Every row comes from one small tree of marks. The marks that hang from a mark follow it in brackets, in alphabetical order. Every link used is in the known rows. Which tree was each row made from?
Known rows
J[Y[E]]: [ 11  -5 -18  -6 -35  -6 -12  10 -22  -3  12  -3  11  -2 -38   6  -2  14
   9 -26   4 -11 -11 -30 -15]
Y[E J]: [  3 -28   9   4 -39 -14 -23  -8   1  -9  13  -8   0  28 -24  13   4  12
  -3 -33  -1   2 -19  -2 -45]
H[C[G] Q[Y] X]: [-13  28  18 -27  24 -24  10  19 -25 -10   4  15 -20 -37 -43   0 -12 -26
  27  -7  35 -13  26 -30   9]
C[G H]: [ -8   1 -13 -16  -5 -32  49  22 -11   6 -20  -1  19  -3 -36   9  16   9
 -24 -12  14 -26 -45  -6  -7]
C[G H[Q[B D] X]]: [-17  31  11 -26  40 -41   5  23 -10  -3 -29  11  -5 -41 -40  -1   6  -9
   1  -7   8 -46  -2 -11  -9]
C[G H[Q X]]: [-19  12   7 -23   8 -35  36  22 -16   3 -31  15   0 -28 -42   7   9  -4
  -8 -16  19 -26 -35 -36  12]
G[C[H[Q]]]: [ -5  22 -27 -15 -30 -14  26  19  -2  -4  -4  -2  -8  11 -41  16  10 -16
   8  -8  60   8  -9 -25 -22]
Q[D Y[E]]: [ 19  23  -6  -6  13 -25 -43  -1 -11 -23   3   2  -5 -17 -28   2  -6   0
  19  -8 -24 -43  21  38 -23]
Q[B D Y[E J]]: [ 20  16  18  -2  47 -38 -62   1   6 -25  13 -12 -11  -6 -37  -4 -17  -1
  18   4 -42 -44  34  63 -66]
X[H[C]]: [-11  -5 -16 -22  -1 -10 -13  18  -3   3   7  -5  33  30  24   9   3 -29
  19  -7  55 -10  12  14 -26]
H[C Q[Y[J]]]: [  0  19  21 -16  23 -20  -8   6 -16 -15  10   5 -25   6 -34   9 -15 -23
  16 -26  49  16   8   6 -14]
Q[B D H[X] Y[J]]: [ -7  22  67 -13  96 -46 -62  24   6 -25  -3 -12  19  21 -31 -14 -21 -20
  22  45 -66 -67  47  71 -86]
B[Q[H[X] Y]]: [-16   9  37 -12  45 -31 -13   7  -9  -5 -28   6 -10  26 -21   4  -5 -21
  26   0 -19   4  -3 -24 -29]
B[Q[D Y[E J]]]: [ 14  17  23   3  24 -31 -46 -18  -9 -16 -13  -6 -47   6 -31   5   7   2
  10 -46 -31  -3   2  -7 -48]
G[C[H[Q[B D Y]]]]: [  4  40 -20 -18   9 -26   4  22   1 -13  -2  -4 -14  -5 -47   7   0 -21
  15  10  36 -15  17   7 -37]
Q[B]: [ -9  10  -3  -5  42 -19 -28  11  17   0  -6  -7   5  10  -7  17 -14 -24
  35  13  12  -1  19  24 -30]
G[C[H[Q[Y] X]]]: [ -3  23  -6 -17 -10 -22  25  25  -5 -10  -4  -1  -6  -6 -53   7   4 -20
  20  16  35 -10   3 -34 -17]
E[Y]: [  0   9   1   4  10 -21 -14   9 -15  -7  -3  -4   9  -8 -52  10 -23  -7
  18 -17   1  -7  -3   6 -34]
Q[B H]: [-26   3   4 -17  42 -22 -25  21  11   0  -9   1  34  45  -2  11 -18 -24
  20  27  10 -11  12  46 -54]
E[Y[J]]: [  3  -3  30  13  12 -26 -18   5 -14 -10   4 -16   3   7 -63   6 -23   2
   4 -24 -19  -7 -13  12 -58]
C[G H[Q]]: [-13  13 -10 -22  -2 -34  41  16 -19   4 -30  12  -3 -14 -41  12   8   5
 -23 -34  34 -12 -46 -13   6]
X[H[C Q]]: [-16   4 -12 -29   5 -12 -19  12  -8   0  -3   8  12  18  20  12  -4 -35
  21 -29  77   8  11   4 -13]
Q[B D H[X]]: [-25  30  32 -19  68 -27 -61  22  11 -12 -11   1  29  15   0  -3  -8 -32
  34  37 -22 -56  51  42 -62]
G[C[H[X]]]: [ -7  11 -10 -11 -25 -14  26  27   5  -4   4 -11  12   9 -37   9  19 -17
  17  25  29 -14   3 -35 -26]

Write each row's tree
[-18  14  26 -30  61 -29 -17  38   0 -13  17   6  38  20 -19  -7 -27 -39
  41  62   6 -34  46  34 -41]  Q[B H[C X] Y]
[-19  11   6 -20   0 -12  13  22 -11  -1  14  -1   9 -14 -22   1  11 -19
  20   6  27 -23  25 -36  -8]  H[C[G] X]
[-13  -4  60 -12  80 -42 -31  30   7 -15  -1 -10  28  34 -35  -6 -30 -22
  24  52 -47 -38  22  52 -72]  Q[B H[X] Y[J]]
[-11   6  37 -13  28 -29  -8   4 -14  -7  -5  -2 -14  50 -26   2   0 -16
   4 -19   4  20  -7  -7 -52]  B[Q[H[C] Y[J]]]
[-20  15   7 -25  28 -40  25  26  -8   3 -26  13   0 -32 -41   5   0 -10
   1  -3  20 -25 -17 -26   2]  C[G H[Q[B] X]]
[-18  42  28 -11  67 -23 -62   5   7 -13 -24  10 -26 -32 -10  10 -12 -38
  51  -3   7 -25  50  -7 -17]  H[Q[B D] X]
[  2  22 -22 -17 -17 -22  28  21  -5  -8  -3  -3  -9   5 -51  11   3 -14
   9   2  47   3  -7 -14 -22]  G[C[H[Q[Y]]]]
[ -8  21  62  -5  60 -39 -42   1  -9 -15 -25  -6 -22  26 -26  -5   4 -13
  13 -13 -49 -20  13  -3 -65]  B[Q[D H[X] Y[J]]]
[ 16  30  38   2  89 -42 -58   8   8 -23  -1 -23 -11   1 -36  -2 -17 -13
  23  15 -50 -45  38  74 -68]  Q[B D Y[J]]
[ -7  43   5 -32  65 -38 -28  29  -9 -17  12  -1  24   8 -26 -14 -17 -21
   9  30  -6 -60  53  85 -67]  Q[B D H[C[G]] Y]
[-31   3  20 -26   8  -9  -6  27  -5  -5   9   9  42  35   1   2   1 -30
  21  24  32 -18  21  -5 -25]  Q[H[C X]]
[  9  29  41   7  55 -35 -39 -14  -6 -14 -23 -15 -48  12 -29   4   6  -7
  13 -38 -37  -1   4   2 -50]  B[Q[D Y[J]]]
[-11  -3 -21 -26  -5 -16   2  20  -9   6   6  -9  29  21   9   3   6 -19
   6 -16  48 -19   7  15 -32]  X[H[C[G]]]
[-29   9  24 -18  17 -14 -12   8  -7   1 -11   9  -3  35   0   8  11 -29
  23 -14  27  18   9 -52 -28]  B[Q[H[C X]]]
[ -9  18  38 -21  25 -29   8  16 -23 -13  10   5 -26 -24 -53  -4 -12 -17
  15 -13  18 -13  19 -23 -12]  H[C[G] Q[Y[J]] X]
[ -1  -9   1 -18  28 -33 -42   8  -1  -7  -9   1   3  13  -9   6 -24 -19
  21 -18  20  -5   5  37 -42]  X[H[Q[B Y[E J]]]]
[ -2  22  10 -13  19 -31 -39  -6 -14 -14 -20  11 -18  23 -18   2   2  -7
  11 -29 -14 -11   6   5 -44]  B[Q[D H Y[E]]]
[-11  33  -9 -24  30 -41  11  16 -11  -2 -29   9  -8 -28 -38   5   5  -2
 -13 -24  21 -30 -17  15 -15]  C[G H[Q[B D]]]
[-12  21  -2 -20  47 -26 -58   9   4  -3 -24   1   1   6  18  11 -11 -33
  28 -20  31 -19  24  40 -39]  X[H[Q[B D]]]
[ -6   3   0 -19  33 -28 -24  10 -10  -3 -25   4   3  11  -1  10 -19 -24
  24 -18  29  -7  -4  30 -16]  X[H[Q[Y]]]
[ -2  20   2 -19  44 -31 -46   7 -10 -10 -28   1  -1   2   4   6 -14 -24
  23 -22  16 -26  15  45 -26]  X[H[Q[D Y]]]
[ -4  36  19 -19  85 -40 -51  22   2 -20  -9  -3  22  19 -19  -6 -24 -23
  23  36 -30 -54  44  90 -66]  Q[B D H Y]
[-10  19  12 -27  43 -48  28  29 -14  -2 -25  12  -1 -37 -53   0  -8  -8
   4   8   3 -34 -17 -11   4]  C[G H[Q[B Y] X]]
[  2   5  22 -13  25 -37  14  12 -12  -9 -23   8  -2   2 -38  11  -5  -6
  -5 -18  18   0 -42   2   0]  C[H[Q[Y[J]]]]
[-17  16  26 -23  30 -30   5  13 -19  -3 -10   7 -10  20 -30  -2   0 -19
  15  -5   0  -1   7 -30 -29]  B[Q[H[C[G] X] Y]]
[ 17  28  -8  -9  43 -31 -59   5   5 -21   8   1  -5 -20 -26   0 -19 -11
  34  13 -23 -46  45  57 -40]  Q[B D Y[E]]
